What can hang from each mark
q_136: q_12 q_965
q_965: q_136 q_283 q_616 q_892
q_223: q_965
q_892: q_965
q_76: q_965
q_652: q_965
q_723: q_965
q_12: q_723

Each row was made from one small tree. The marks that hang from a mark follow it in brackets, in the order of their numbers. Every link used is in the known rows. Write each row's tree.
Known rows
q_965{q_283 q_616 q_892}: [ 13.0  -3.0  30.9  -3.5   4.4 -68.1  11.6   2.8 -36.8   8.0 -21.9 -25.5
 -13.2   1.3  19.4 -18.1  20.5  35.8  -6.7   2.0   0.9]
q_965{q_283}: [ -3.0   0.5  52.6 -36.6  -7.3 -52.5 -10.6 -27.9  -5.1 -23.2 -17.0 -26.4
   3.5 -22.0  16.7 -14.6   4.8  27.1 -25.8   0.5   7.6]
q_76{q_965{q_136 q_283 q_616}}: [ -9.7  -5.7  42.8 -10.3 -37.5 -63.8  -9.5   1.7  -5.6   4.4   6.4 -14.7
 -19.7   3.2  35.3 -24.3  -5.1  20.2 -18.6 -11.2  30.0]
q_12{q_723{q_965}}: [ 26.3  10.6  44.5 -38.6   1.6 -54.8  -4.2 -41.9  18.6 -12.8  11.7  -6.7
  -8.2 -27.4  14.7  -3.6  -6.9  41.3 -25.3 -18.4  10.7]
q_652{q_965{q_283 q_616}}: [ -0.8 -11.1  48.5 -16.3 -13.5 -32.7  -7.7  -5.0 -16.4  -9.4 -11.0 -23.4
  -6.2  -9.9   5.6  -4.6   0.7  24.4  -7.1  -0.3  42.6]
q_965{q_136 q_283 q_616}: [ -1.1   4.5  28.1  -6.2 -22.3 -45.9   1.1   1.5 -16.9  -8.9   1.4 -34.8
 -18.3  -6.2  35.2 -17.9  -1.7  18.4  -9.4  -5.7  33.7]
q_892{q_965{q_136{q_12} q_283 q_616}}: [  4.0 -14.6  45.0   4.5 -21.4 -25.1 -21.8 -19.9 -20.1   3.0  -4.3 -41.9
  -0.1  -5.9  35.5 -17.8  -3.7  26.5 -32.2   6.9  11.3]
q_136{q_12 q_965{q_283}}: [-15.7 -27.6  65.8 -26.7 -22.6 -16.4 -37.0 -46.5 -13.7 -22.0 -10.6  -0.9
   4.3 -37.0  29.6 -12.2   7.0  31.6 -13.1  23.2 -15.8]
q_652{q_965{q_136{q_12{q_723}} q_283}}: [-14.5 -18.9  45.0 -16.8 -23.9 -11.5 -28.6 -32.3  -2.8 -29.3  18.8 -30.4
 -35.9  -1.9  22.7  -0.1 -20.4  30.8   3.7   1.2  33.8]
q_965{q_892}: [ 15.4   0.4  31.7 -13.0  18.5 -73.0   9.1 -13.8 -18.5  13.3 -12.8 -14.8
 -12.4 -12.9  -6.6 -13.5  20.8  29.8 -20.5  10.7 -10.2]
q_652{q_965}: [  1.2  -7.1  51.5 -25.5  -1.9 -35.9 -11.1 -20.2  -1.4  -5.4  -1.8 -15.3
  -5.3 -21.2 -18.4  -1.8   0.5  18.8 -19.8   7.2  33.1]
q_723{q_965{q_136}}: [ 14.1  -0.5  26.7 -24.4 -13.9 -38.6  -2.2 -29.2   7.3 -17.8  21.3 -10.6
  -8.2 -27.3  -2.3 -13.6 -10.9  12.2 -32.1  -4.0  33.8]
q_223{q_965{q_136{q_12} q_283 q_616}}: [  1.5 -26.2  33.0 -13.5 -27.9 -22.8 -43.0 -23.1 -38.7  -0.7  11.5 -24.8
 -13.4  -3.8  48.0 -22.8   8.2  24.7  -1.4  -3.9  13.7]
q_76{q_965{q_283 q_616 q_892}}: [  3.0  -9.6  44.0  -7.5 -12.6 -83.2   1.9   2.6 -23.0  20.9 -12.4  -5.9
 -14.7   9.9  21.5 -23.5  16.8  35.5 -16.6  -3.3  -0.1]
q_892{q_965{q_283 q_616}}: [ 11.7   3.7  55.9 -14.7  -6.1 -46.9  -9.6 -14.0 -13.6   1.1 -26.0 -41.6
  17.6 -12.3  17.9  -8.6   3.7  32.3 -39.2   3.0   9.3]
q_892{q_965{q_136{q_12{q_723}}}}: [ 10.5  -4.8  49.4  -8.3  -7.0 -31.9 -24.2 -39.0   5.6   3.6  11.9 -34.8
 -16.3 -12.5  26.1  -6.4 -11.8  34.1 -33.5   4.4  -3.7]
q_12{q_723}: [ 16.6  15.0  52.2 -31.3   6.0 -63.9  -5.6 -28.5  11.4  -1.8   1.4 -17.2
 -15.1 -21.8  24.0  -5.7   4.9  42.1 -16.4 -11.7  -0.5]
q_76{q_965{q_136{q_12} q_616 q_892}}: [  7.1 -27.0  29.4  19.1 -21.2 -69.7  -0.6   4.7 -23.4  46.6  14.5   2.2
 -32.0   8.2  27.0 -35.1  13.5  24.8 -15.8  -1.5  -2.4]
q_723{q_965{q_892}}: [ 28.0  -5.3  27.0 -24.3  10.3 -59.4   7.1 -28.2 -11.0  -2.8   0.7  -3.7
  -1.2 -20.7 -16.1 -12.5   9.7  28.1 -31.8   3.3   5.3]
q_652{q_965{q_283 q_892}}: [ -5.1 -12.7  40.3 -20.3   4.2 -42.4 -10.8 -18.3 -22.3 -20.2 -11.4 -24.2
 -19.6   3.8 -18.6   4.7   4.4  28.4  -3.9  16.4  24.8]

Which tree is each row?
[  4.0 -21.8  17.6  18.0 -14.6 -46.9   1.4  -1.0 -43.9  10.0   0.0 -27.7
 -30.9   8.1  39.6 -29.3  11.7  30.0   1.2   6.0   2.7]
q_965{q_136{q_12} q_283 q_616 q_892}
[ -1.1 -33.3  46.4   3.7 -12.0 -31.8 -16.3 -22.0 -41.4   8.3 -13.9   0.3
  -9.2 -15.0  31.5 -15.4  21.5  38.6   3.0  24.6 -21.6]
q_136{q_12 q_965{q_283 q_616 q_892}}
[  3.9   5.9  41.4  -2.7 -15.2 -38.5 -11.8  -8.1 -13.3  -7.9  -6.7 -48.4
  -0.5  -0.3  20.4  -6.9  -8.8  22.8 -31.0   5.4  26.9]
q_892{q_965{q_136 q_283 q_616}}
[ 15.3 -17.9  44.9   6.0   0.3 -45.8 -11.7 -21.7 -27.6  29.4   3.6  11.3
 -26.8 -18.2  39.1  -7.8  21.5  52.7   9.6  13.4 -29.7]
q_136{q_12{q_723} q_965{q_616 q_892}}
[ 19.4   3.1   9.4  15.3   3.4 -66.7  18.1  15.2 -31.0  26.4   8.9 -19.6
 -31.6   4.6  11.2 -18.7  16.1  22.4  -5.6   5.0  17.1]
q_965{q_136 q_616 q_892}
[-13.6 -32.9  28.5  -1.8 -12.8 -20.6 -18.6 -21.5 -27.8 -19.8   9.5 -26.8
 -36.5   9.5  -1.2  -6.2  -3.8  22.5   2.2  20.6  25.4]
q_652{q_965{q_136{q_12} q_283 q_892}}
[ 13.5 -16.0  28.9   9.8 -18.5 -39.0   1.3  -3.2 -20.6  25.8  10.2 -15.8
 -17.0 -18.3  40.2 -32.2   8.5  18.1 -17.5  -5.8  11.5]
q_965{q_136{q_12} q_616}
[ 29.1   8.4  29.5 -17.9   2.3 -62.8   5.7 -23.4 -11.6  -7.5   1.7 -16.2
 -19.9  -1.4  24.9  -5.7   0.8  51.6  -3.8 -16.3   8.5]
q_12{q_723{q_965{q_283 q_616 q_892}}}
[ 11.7 -28.4  41.7   9.2  -3.1 -38.6  -9.0 -15.0 -37.6  32.0  -6.5  13.0
  -8.4 -19.6  21.1 -17.4  29.2  34.6  -2.0  24.5 -24.4]
q_136{q_12 q_965{q_616 q_892}}
[-12.0  -6.1  46.2 -24.7  -1.8 -45.0 -21.3 -26.8 -23.4 -23.0 -12.7  -6.8
 -10.6 -13.8  -1.1   3.4  13.2  31.4  -0.9  31.6  -8.6]
q_136{q_965{q_283 q_892}}
[ 19.3 -19.3  41.8 -22.5  -3.0 -41.4 -12.8 -50.9  -8.8 -11.1   2.7 -11.2
 -18.1 -13.9  31.3 -16.0   1.7  52.6 -14.4  -7.8 -17.1]
q_136{q_12{q_723{q_965{q_283 q_892}}}}
[  6.2  -5.9  26.4   9.3 -14.7 -81.9   9.1  14.3 -18.4  36.6  13.1  -3.1
 -33.4  12.4  15.0 -23.2  11.6  21.6 -16.0  -2.8  15.6]
q_76{q_965{q_136 q_616 q_892}}
[ -3.7 -30.8  25.1 -18.3 -11.6 -29.9 -44.6 -37.0 -45.0 -12.9   9.6 -24.3
 -23.9   9.1  24.7 -15.5  10.7  28.9   0.8  12.5  -4.4]
q_223{q_965{q_136{q_12} q_283 q_892}}
[ 27.0  12.0  26.4 -13.7  -9.4 -53.0   2.6 -18.2   9.0  -1.1  28.8 -12.2
 -26.7 -14.8  29.5  -8.6  -9.8  35.3 -13.3 -22.6  32.0]
q_12{q_723{q_965{q_136 q_616}}}
[  0.0  -4.7  40.5  -7.4  -3.1 -47.4  -9.7  -8.2 -32.7  -3.0 -14.7  -4.3
 -11.4 -10.3  14.4  -3.1  17.4  33.6   4.4  25.0  -1.7]
q_136{q_965{q_283 q_616 q_892}}
[ -7.3   4.7  46.6 -19.8 -12.3 -33.9 -25.5 -27.7  -2.4 -26.4  -5.0 -50.1
  -1.8  -5.0   6.7  -2.0 -15.6  21.6 -37.1  14.9  19.6]
q_892{q_965{q_136 q_283}}
[-12.2 -11.3  25.6  -9.8  -6.3 -32.7 -11.8 -12.4 -21.3 -28.3   7.2 -30.9
 -37.9  13.9 -15.7   4.2  -7.7  18.3   3.8  20.1  42.2]
q_652{q_965{q_136 q_283 q_892}}
[  6.8  -8.4  39.0 -10.6 -13.0 -39.6 -14.0 -32.1   2.9   1.5  22.3 -19.5
 -31.8 -17.7  41.1 -18.5  -2.8  32.6 -12.2  -6.2  -0.3]
q_965{q_136{q_12{q_723}}}
[ -6.1 -15.0  50.7 -12.3 -19.4 -20.1 -31.4 -38.8  -7.2 -18.3  -1.6 -42.6
  -1.4 -10.4  22.5 -12.3 -11.8  24.0 -36.4  14.9   3.9]
q_892{q_965{q_136{q_12} q_283}}
[ 24.6   0.1  19.6  -7.2 -16.8 -45.1   8.5 -10.6  -3.1   2.2  18.4 -10.2
  -7.2 -22.0  10.7 -18.9  -5.9  14.2 -26.9 -12.1  40.8]
q_723{q_965{q_136 q_616}}
[ -8.3 -10.6  40.9 -15.4 -23.5 -32.7 -22.3 -37.6  -1.6 -23.3  12.2 -30.6
 -32.8  -9.7  52.3 -17.0 -12.6  36.5  -3.6  -5.1   4.0]
q_965{q_136{q_12{q_723}} q_283}
[ 23.7  11.6  44.7 -29.5  -9.1 -52.8  -1.8 -29.2   3.8 -14.4   3.9 -16.1
 -10.2 -17.6  35.3  -7.4  -6.6  46.6 -14.2 -25.2  20.8]
q_12{q_723{q_965{q_283 q_616}}}
[ 18.5  10.7  30.3 -27.8  -7.4 -46.0  -7.3 -34.3  18.7 -19.1  29.0 -13.7
 -26.1 -19.1  17.4  -1.2 -16.3  32.5 -18.5 -15.3  27.6]
q_12{q_723{q_965{q_136}}}
[ 12.1  -2.6  23.4 -15.3 -25.3 -35.3  -0.4 -14.0  -8.3 -22.1  12.9 -20.8
  -7.6 -16.1  22.7 -16.8 -10.2  18.7 -20.5 -11.8  43.7]
q_723{q_965{q_136 q_283 q_616}}
[ 19.9  -3.7  43.3  10.7 -10.2 -36.9 -15.2 -19.1  -6.5  23.3  10.7 -32.7
 -14.6  -5.7  38.1 -12.8  -4.2  36.9 -28.7  -2.9   4.5]
q_892{q_965{q_136{q_12{q_723}} q_616}}
